Every row comes from one small tree of marks. The marks that hang from a mark follow it in brackets, in alphabetical order. Every link used is in the known rows. Which tree was each row made from?
Known rows:
buru[pumu]: [ 0.49  1.00 -1.66  0.71 -0.36  1.48 -2.04  0.70 -0.10  0.66 -0.91 -0.71
  0.12 -0.64 -0.31  1.43 -0.56  1.82  0.65 -0.32]
buru[pumu[zamo[nodi[zizuvi]]]]: [ 1.49 -0.49 -1.34  1.36 -1.78  0.24  0.82  1.54  1.29  0.06  1.55 -0.83
  1.30  0.07 -2.43  1.76 -2.10  1.31  1.48 -2.33]
ramin[tibev[zipes] zizuvi]: [ 0.84  3.23 -2.88  0.10  1.09  0.75 -2.06 -0.81  1.86  0.46 -0.79  1.26
 -0.25  0.26  4.47  3.08  0.65  0.85  3.19 -0.84]
zizuvi[moto nodi[zamo[pumu]]]: [ 0.43  7.01 -1.65  2.04 -1.91  0.16  1.61 -1.62  1.12  1.58  1.01 -0.76
 -0.66  0.65  1.57  1.04  3.08  2.21 -0.11 -0.15]
zamo[nodi pumu[buru]]: [-0.33  1.64 -1.14  1.41 -1.48  1.02 -0.23 -0.40 -1.25  0.88  1.65 -0.81
 -0.30  0.18 -1.23  1.22  0.29  1.68 -0.37 -2.06]
ramin[zizuvi[nodi]]: [ 1.84  5.18 -3.02  1.51 -0.72 -0.06 -0.07 -1.45  0.68  1.73 -0.85 -0.21
 -0.21  0.12  3.43  1.24  1.72  2.25  1.92  1.39]
moto[zizuvi[nodi]]: [ 1.95  5.49 -2.96  2.44 -1.58 -0.63  0.04 -0.44  0.58  1.72 -1.46 -0.50
  0.22  0.25  3.10  1.43  2.13  1.05  1.66  1.65]
zipes[tibev[ramin[zizuvi[moto nodi]]]]: [ 1.70  5.34 -3.11  2.00  2.01  0.06 -0.73 -1.73  4.48  2.24 -2.52  0.32
  0.33  0.24  5.02  4.08  3.42  4.12  4.17  0.22]
buru[pumu[zamo[nodi[zizuvi[moto]]]]]: [ 1.10  1.19 -1.79  1.36 -1.40  0.12  2.12  1.74  2.99  0.46  1.85 -0.86
  1.56  0.32 -1.99  1.56 -1.14  2.71  1.75 -1.65]
ramin[tibev[zipes] zizuvi[moto nodi]]: [ 1.40  7.34 -3.43  0.88  0.93  0.10  0.32 -1.66  4.87  1.36 -0.53  1.45
 -0.05  1.06  5.22  2.45  2.49  3.04  4.26  0.88]
nodi[zizuvi]: [ 1.09  1.24 -2.04  1.00 -2.13  0.14 -0.25  1.02 -0.58  1.64 -0.41 -0.91
  1.63 -1.03  2.16  1.04 -1.03 -0.50  0.58 -0.26]
zipes[tibev[ramin[zizuvi[moto nodi[zamo]]]]]: [ 1.67  6.75 -2.56  1.85  1.62 -0.16 -0.14 -2.35  3.99  2.01 -1.42  0.26
 -0.33  0.45  5.13  4.21  4.12  3.22  3.46 -0.76]
buru[pumu[zamo]]: [ 0.76  0.57 -1.38  0.61 -0.43  1.13 -2.19  1.16  0.70 -0.06 -0.22 -0.89
 -0.01 -0.08 -1.97  1.74 -0.68  2.63  1.18 -0.85]
tibev[ramin[zizuvi[nodi]] zipes]: [ 1.33  4.22 -2.59  1.19  1.99  0.59 -1.56 -1.92  2.85  2.07 -2.55  0.17
 -0.92  0.06  3.94  3.28  2.11  3.10  4.02 -0.11]
ramin[tibev zizuvi]: [ 1.56  3.45 -3.22  0.53  0.03  0.44 -1.24 -0.65  0.54  0.66 -0.19  0.81
  0.28  0.13  4.26  2.44  1.06  0.80  1.85 -0.24]
buru[pumu[zamo[nodi]]]: [ 0.93 -0.65 -0.98  1.19 -0.44  0.94 -0.69  1.19  0.42 -0.72  0.93 -0.75
 -0.16 -0.18 -2.63  2.00 -1.05  2.15  1.43 -1.91]
zamo[nodi[zizuvi]]: [ 1.29  0.02 -1.62  1.66 -2.21 -0.05  1.36  0.98 -0.89  0.99  0.80 -0.73
  1.50 -1.08  1.52  1.22 -1.49 -0.98  0.81 -1.34]
pumu[buru]: [ 0.02  2.45 -1.53  0.33 -0.93  1.12 -2.03  0.49 -1.13  1.44 -0.14 -0.95
  0.24 -0.56  0.52  0.65  0.04  1.62  0.24  0.02]
zizuvi[moto]: [ 0.15  2.70 -2.09  0.91 -0.49  0.77 -0.35  0.93  0.25  1.21 -0.75 -0.79
  0.47 -0.94  2.30  1.05  0.85  1.64  0.67  0.73]
pumu[zamo]: [ 0.82  0.61 -1.46  0.87 -0.89  0.48 -1.86  1.19 -0.59  0.09 -0.38 -1.02
  0.08 -0.73  0.35  1.56 -0.17  1.07  0.91 -0.52]

Write each row's tree:
[ 0.88  8.86 -2.25  2.21 -2.55 -0.45  0.38 -2.22  0.48  2.18  1.15 -0.81
 -0.78  2.03  0.61  1.40  3.47  2.05 -0.22 -0.45]
moto[zizuvi[nodi[zamo[pumu[buru]]]]]
[ 0.45  0.76 -0.84  0.86 -1.05  0.54 -0.66  0.89 -0.48  0.07  1.63 -0.96
 -0.01 -0.14 -1.74  1.20 -0.43  1.86  1.06 -1.65]
pumu[buru zamo[nodi]]
[ 0.04  4.44 -1.32  0.79 -3.16  0.31  0.21 -0.70 -0.62  2.13  2.18 -1.11
  0.62  0.79 -0.32  0.94  0.35  0.50 -1.32 -2.44]
nodi[zamo[pumu[buru]] zizuvi]
[ 0.20  4.62 -1.88  1.36 -2.68 -0.04  1.99 -0.27  0.64  1.84  1.59 -0.95
  0.91  0.42  1.49  1.30  1.13  0.55 -0.91 -1.65]
nodi[zamo[pumu] zizuvi[moto]]
[ 2.06  8.99 -3.18  1.21 -0.57 -0.36  1.83 -2.10  2.98  1.33  1.19  1.03
 -0.16  1.16  5.01  1.97  3.51  2.12  2.21  0.46]
ramin[tibev zizuvi[moto nodi[zamo]]]
[-0.08  8.35 -1.48  1.47 -2.03  0.37  1.15 -1.87  1.43  2.21  1.81 -0.87
 -0.63  1.34  0.16  0.51  3.19  3.50 -0.35 -0.30]
zizuvi[moto nodi[zamo[pumu[buru]]]]
[ 0.74  0.48 -1.64  2.07 -2.73  0.10  1.63  0.23 -0.73  1.03  1.47 -0.82
  1.10 -0.22  0.40  1.56 -0.88 -0.42 -0.13 -2.23]
zamo[nodi[zizuvi] pumu]
[-0.13  3.47 -1.93  1.54 -2.45  0.18  2.59  0.16  1.32  2.08  2.59 -0.90
  1.41  0.71 -0.59  0.80  0.23  2.25 -0.08 -1.78]
zamo[nodi[zizuvi[moto]] pumu[buru]]
[-0.33  6.04 -1.70  0.80 -2.76  0.22  1.51 -0.44  0.99  2.49  2.47 -1.05
  0.94  1.12  0.09  0.69  1.28  1.87 -1.06 -1.77]
nodi[zamo[pumu[buru]] zizuvi[moto]]
[ 0.09  3.26 -2.81  0.46  2.88  1.01 -1.41 -0.70  3.20  1.88 -2.17  0.05
 -0.53 -0.14  4.06  3.54  2.07  3.59  3.41 -0.60]
tibev[ramin[zizuvi[moto]] zipes]
[ 0.29  6.79 -1.06  1.41 -2.37  0.45 -0.16 -2.05 -0.22  1.81  1.53 -0.87
 -0.92  1.04 -0.21  0.69  2.30  2.16 -0.52 -0.92]
zizuvi[nodi[zamo[pumu[buru]]]]
[ 0.39  2.06 -2.06  2.12 -2.34 -0.01  3.03  0.42  0.94  1.40  1.71 -0.71
  1.35  0.05  0.78  1.40  0.07  0.96  0.13 -1.59]
zamo[nodi[zizuvi[moto]] pumu]
[ 2.09  5.16 -2.13  1.82  1.31 -0.08 -1.46 -2.48  2.31  1.62 -1.72  0.25
 -0.64  0.17  4.68  4.41  3.17  1.84  3.21 -1.45]
zipes[tibev[ramin[zizuvi[nodi[zamo]]]]]
[ 1.03  6.62 -1.68  1.60 -1.44  0.01  1.35 -0.75  0.96  1.53  0.38 -0.72
 -0.20 -0.19  2.65  0.72  2.41  1.62  0.83  0.81]
zizuvi[moto nodi[zamo]]
[ 1.29  5.69 -1.92  1.10  1.60  0.40 -1.06 -2.59  2.34  1.83 -1.41  0.13
 -1.56  0.31  4.00  3.39  2.77  2.23  3.32 -1.09]
tibev[ramin[zizuvi[nodi[zamo]]] zipes]
[ 0.52  4.81 -3.29  0.11  1.50  0.60 -0.76 -0.61  3.59  0.84 -0.49  1.30
  0.04  0.56  4.88  2.90  1.57  2.15  3.37 -0.13]
ramin[tibev[zipes] zizuvi[moto]]
